Every row comes from one small tree of marks. The marks that hang from a mark follow it in brackets, in alphabetical order. Every link used is in the known rows. Which tree was each row made from?
Known rows
F{N{K} U Z}: +0.72, +1.35, -4.88, +0.15, -0.99, -1.17, +2.34, +0.81, +1.38, +5.75, -2.07, +0.19, +2.00, +1.75, +2.63, +1.44, +0.76, -0.46
Z{F}: -0.78, -0.49, -0.74, +0.09, -0.39, -0.31, +0.07, -1.54, +0.82, +0.93, -1.45, -0.44, -1.54, +0.27, +2.77, -0.29, -0.02, +0.95
Z{F{N} S}: +0.07, -0.05, +3.23, +0.43, -0.46, -0.81, +0.79, -0.34, +0.24, +1.73, +0.83, -0.90, +0.18, +0.52, +0.79, +0.65, -0.10, +1.38
K{F{U} N}: +0.81, -1.54, -1.83, +1.33, -1.50, -1.03, +3.73, +0.78, +2.69, -0.41, +3.24, -1.21, -0.25, +3.15, +0.22, +1.94, +2.21, +0.37
F{U{K N} Z}: +0.09, +1.06, -6.56, +0.07, -2.85, -1.71, +1.88, +1.44, +2.12, +3.78, -0.30, -0.07, +0.29, +4.00, +2.83, +1.47, +2.77, -0.53
U{K}: -0.58, +0.02, -1.48, +0.95, -3.04, +0.41, +1.12, +0.76, +0.73, +1.43, -0.30, +0.01, +0.03, +2.64, -0.34, +0.79, +2.06, -1.58
N{F U{K}}: -1.98, -0.33, -4.77, -0.33, -3.69, -0.68, +2.51, +2.07, +1.39, +2.14, -1.25, -1.38, +0.47, +3.75, -5.24, +1.10, +3.11, -0.11
Z{F S}: +0.38, -0.23, +2.60, -0.01, +0.06, -0.57, -0.69, -0.10, +0.06, +1.35, +0.98, -0.78, -1.07, +0.12, +0.26, +0.24, -0.01, +1.52
F{Z{S}}: +2.03, +0.69, -1.77, +0.34, +1.24, -0.12, -3.47, +1.10, +0.10, +0.81, +0.99, +0.19, -0.67, -1.40, -1.07, -0.01, +0.66, +0.70
U{K{F{Z{S}}} N}: +0.56, -0.19, -4.83, +1.29, -4.44, +0.20, +1.46, +2.12, +3.15, +1.23, +2.75, -1.26, +0.03, +4.43, -1.57, +2.25, +4.69, -1.59
N{F U}: -1.52, -0.38, -3.67, -0.94, -1.56, -0.93, +1.74, +1.58, +0.87, +1.12, -1.06, -1.37, +0.47, +1.91, -5.03, +0.63, +1.66, +1.01
K{N}: -0.46, -0.72, -0.96, +1.15, -1.47, -0.53, +1.37, +0.57, +0.43, -0.31, +2.73, -0.28, -0.25, +0.64, +0.29, +1.13, +0.96, -0.23
F{U}: -0.16, +0.37, -0.06, -0.78, -0.19, -1.60, +2.80, +0.25, +0.34, +1.97, -0.71, -0.01, +0.81, +2.16, +2.11, +0.53, -0.28, +0.61
F{N U{K}}: -0.93, +0.64, -0.17, +0.54, -2.93, -1.68, +5.74, +0.45, +1.12, +3.63, -1.08, -0.20, +2.59, +4.59, +2.66, +1.60, +1.05, -0.70
K{N{F}}: -1.06, -0.99, -2.69, +1.08, -1.67, -0.56, +1.95, +0.71, +0.87, -0.77, +2.20, -1.07, -0.87, +1.04, -2.14, +1.50, +1.82, -0.53
K{F}: +1.36, -1.07, -0.89, +0.71, +0.09, +0.68, +0.42, +0.01, +2.03, -1.45, +1.02, -0.96, -0.53, +0.98, -1.57, +0.50, +1.44, +0.16
U{K{N}}: -0.91, -0.46, -2.18, +1.74, -4.08, +0.05, +2.08, +1.17, +1.02, +1.25, +1.58, -0.22, -0.19, +3.14, -0.11, +1.55, +2.77, -1.73
N{F{Z{S}} U{K}}: -0.48, +0.10, -6.04, -0.07, -2.84, -0.71, +0.06, +2.85, +1.45, +2.72, -0.58, -1.20, +0.03, +2.83, -5.96, +1.20, +3.59, +0.31
Z{F{U{N{K}}} S}: -0.20, +0.25, +0.85, -0.79, -1.62, -1.69, +2.29, +0.89, +0.86, +4.26, +1.12, -1.22, +0.06, +2.63, +1.43, +1.54, +0.69, +1.17
Z{F{U} S}: +0.28, -0.01, +2.55, -0.58, -0.04, -1.71, +1.25, +0.08, +0.32, +2.72, +0.43, -0.81, -0.50, +1.61, +1.73, +0.64, -0.20, +1.93
U{F{Z{S}} K N}: -0.56, +1.54, -6.77, +0.80, -3.92, -0.76, +0.90, +2.41, +3.45, +1.85, +2.69, -0.56, -0.68, +3.82, -2.80, +2.09, +5.22, -2.24

Write each row's tree
-1.58, +0.01, -5.88, -1.12, -3.25, +0.05, +2.27, +2.69, +1.13, +4.96, -1.77, -1.54, +1.14, +2.30, -6.44, +1.71, +2.31, -0.62  N{F K U}
-0.18, -0.21, +1.47, +0.27, -2.08, -1.71, +2.27, +0.61, +0.79, +3.35, +1.21, -0.88, -0.58, +3.16, +1.67, +1.41, +1.16, +1.07  Z{F{U{K{N}}} S}
+0.84, -0.35, -3.70, +1.93, -2.84, +0.77, +1.03, +0.64, +2.58, +0.97, -0.05, -0.51, +0.02, +3.01, -0.68, +1.25, +3.32, -1.45  U{K{F{N Z}}}
+0.01, +0.87, -5.56, +1.93, -2.84, -0.47, +0.18, +1.99, +2.85, +1.25, +2.70, -0.01, -1.59, +2.54, -2.99, +1.74, +4.57, -1.92  U{F{Z{S}} K{N}}
-1.24, -0.29, -2.86, +0.44, -2.19, -1.37, +2.30, +1.59, +1.52, +0.65, +2.72, -0.47, +0.18, +1.76, -1.82, +1.27, +2.08, +0.46  K{N{U{F}}}
-1.16, -0.05, -0.15, -0.08, -0.94, -1.71, +3.51, -1.54, +1.24, +2.68, -2.05, -0.53, +0.26, +2.19, +4.82, +0.41, -0.30, +1.25  Z{F{N U}}
-1.08, +1.43, -8.37, +0.83, -4.10, -0.60, +1.33, +1.74, +3.86, +1.63, +1.48, -0.41, -0.94, +3.92, -1.58, +1.89, +5.25, -2.52  U{F{Z} K N}
+0.87, +1.34, -3.42, +0.16, +1.26, -0.55, -1.93, +0.84, +1.80, -0.03, +1.13, +0.16, -1.38, -0.58, -2.88, +0.22, +1.79, -0.19  U{F{Z{S}}}
+0.23, +0.12, -5.25, -0.01, -2.89, +0.43, +1.32, +1.69, +2.29, +2.45, +1.59, -1.17, +0.56, +2.11, -1.10, +2.01, +2.75, -1.40  U{N{K{F{Z}}}}
+0.30, +1.14, -4.33, +0.94, -1.99, -1.61, +2.79, +0.55, +1.72, +4.12, -1.77, +0.28, +1.59, +3.36, +3.42, +1.20, +1.68, -0.45  F{N U{K} Z}
+0.60, +0.09, -3.76, +0.22, +0.60, -0.16, -1.64, +0.94, +0.67, -0.09, -0.09, -0.98, -1.26, -0.43, -4.24, +0.58, +1.53, +0.03  N{F{Z{S}}}
+0.53, +0.70, -5.95, -0.53, -1.10, -0.26, +0.82, +2.27, +1.15, +5.11, -1.34, -1.12, -0.09, +1.53, -4.20, +2.00, +2.09, -1.16  N{F{U Z{S}} K}
-1.41, +0.22, -7.06, +0.77, -4.85, -0.21, +1.95, +1.71, +2.36, +1.65, +0.64, -1.26, -0.34, +4.17, -2.07, +2.10, +4.50, -2.20  U{K N{F{Z}}}
-0.22, +0.11, +1.60, -0.77, -1.06, -2.05, +2.12, +0.49, +0.77, +2.93, +1.39, -1.16, -0.15, +2.49, +1.89, +1.15, +0.45, +1.70  Z{F{U{N}} S}
-0.48, +0.85, -0.66, -0.26, -1.91, -1.30, +5.33, +0.74, +0.78, +5.26, -1.37, -0.29, +3.03, +3.06, +1.87, +1.83, +0.09, -0.71  F{N{K} U}
+0.34, -0.20, -2.98, +0.20, -2.92, -0.30, +0.70, +2.44, +1.70, +2.35, +0.60, -0.65, +0.85, +3.15, -3.11, +0.88, +2.91, +0.66  N{U{K{F{Z{S}}}}}
+0.88, -0.09, -6.03, -0.42, -2.44, +0.66, +0.38, +2.58, +2.22, +4.81, -0.66, -0.85, +1.08, +1.83, -3.68, +1.32, +2.52, +0.04  N{K{F{Z}} U}
+1.13, +1.32, -2.03, +0.88, -1.66, -1.80, +2.25, +1.54, +1.21, +4.41, -0.07, +0.08, +1.88, +3.22, +1.59, +1.61, +1.72, -0.03  F{N U{K} Z{S}}
+1.53, +1.53, -2.50, +0.03, -0.67, -1.40, +1.86, +1.82, +0.84, +6.02, -0.39, -0.03, +2.35, +1.65, +0.89, +1.82, +0.73, -0.03  F{N{K} U Z{S}}
+0.33, -1.78, -2.68, +1.13, -2.34, -0.46, +2.47, +1.56, +2.62, -0.52, +3.57, -1.40, +0.07, +2.60, -2.28, +1.63, +2.79, +0.93  K{F N{U}}
-0.76, +0.64, -2.43, -1.11, -2.44, -1.59, +4.30, +1.40, +1.09, +4.14, +0.18, -0.63, +1.62, +3.61, +1.68, +1.80, +1.03, -0.50  F{U{N{K}}}
+2.24, -0.23, -3.11, +0.25, -0.21, -0.84, +0.81, +1.36, +2.75, +0.61, +2.11, -1.15, -0.06, +2.39, -0.61, +1.44, +2.31, +0.81  K{F{U{N} Z{S}}}
-0.11, +0.51, -7.14, -0.89, -2.33, +0.03, -0.14, +3.50, +1.17, +5.50, -1.13, -1.38, +0.65, +1.37, -7.19, +1.71, +2.81, -0.16  N{F{Z{S}} K U}
+0.37, +0.75, -4.07, +0.41, -0.63, -0.83, -0.11, +0.76, +1.11, +2.34, -1.04, +0.16, +1.67, +0.26, +0.45, +0.23, +0.93, +1.10  F{N{U} Z}
-0.95, -0.71, -5.55, +0.64, -2.11, -1.14, +1.14, +1.72, +1.33, +0.71, +1.68, -1.01, -0.43, +1.35, -2.89, +1.34, +2.49, +0.66  K{N{F{Z} U}}
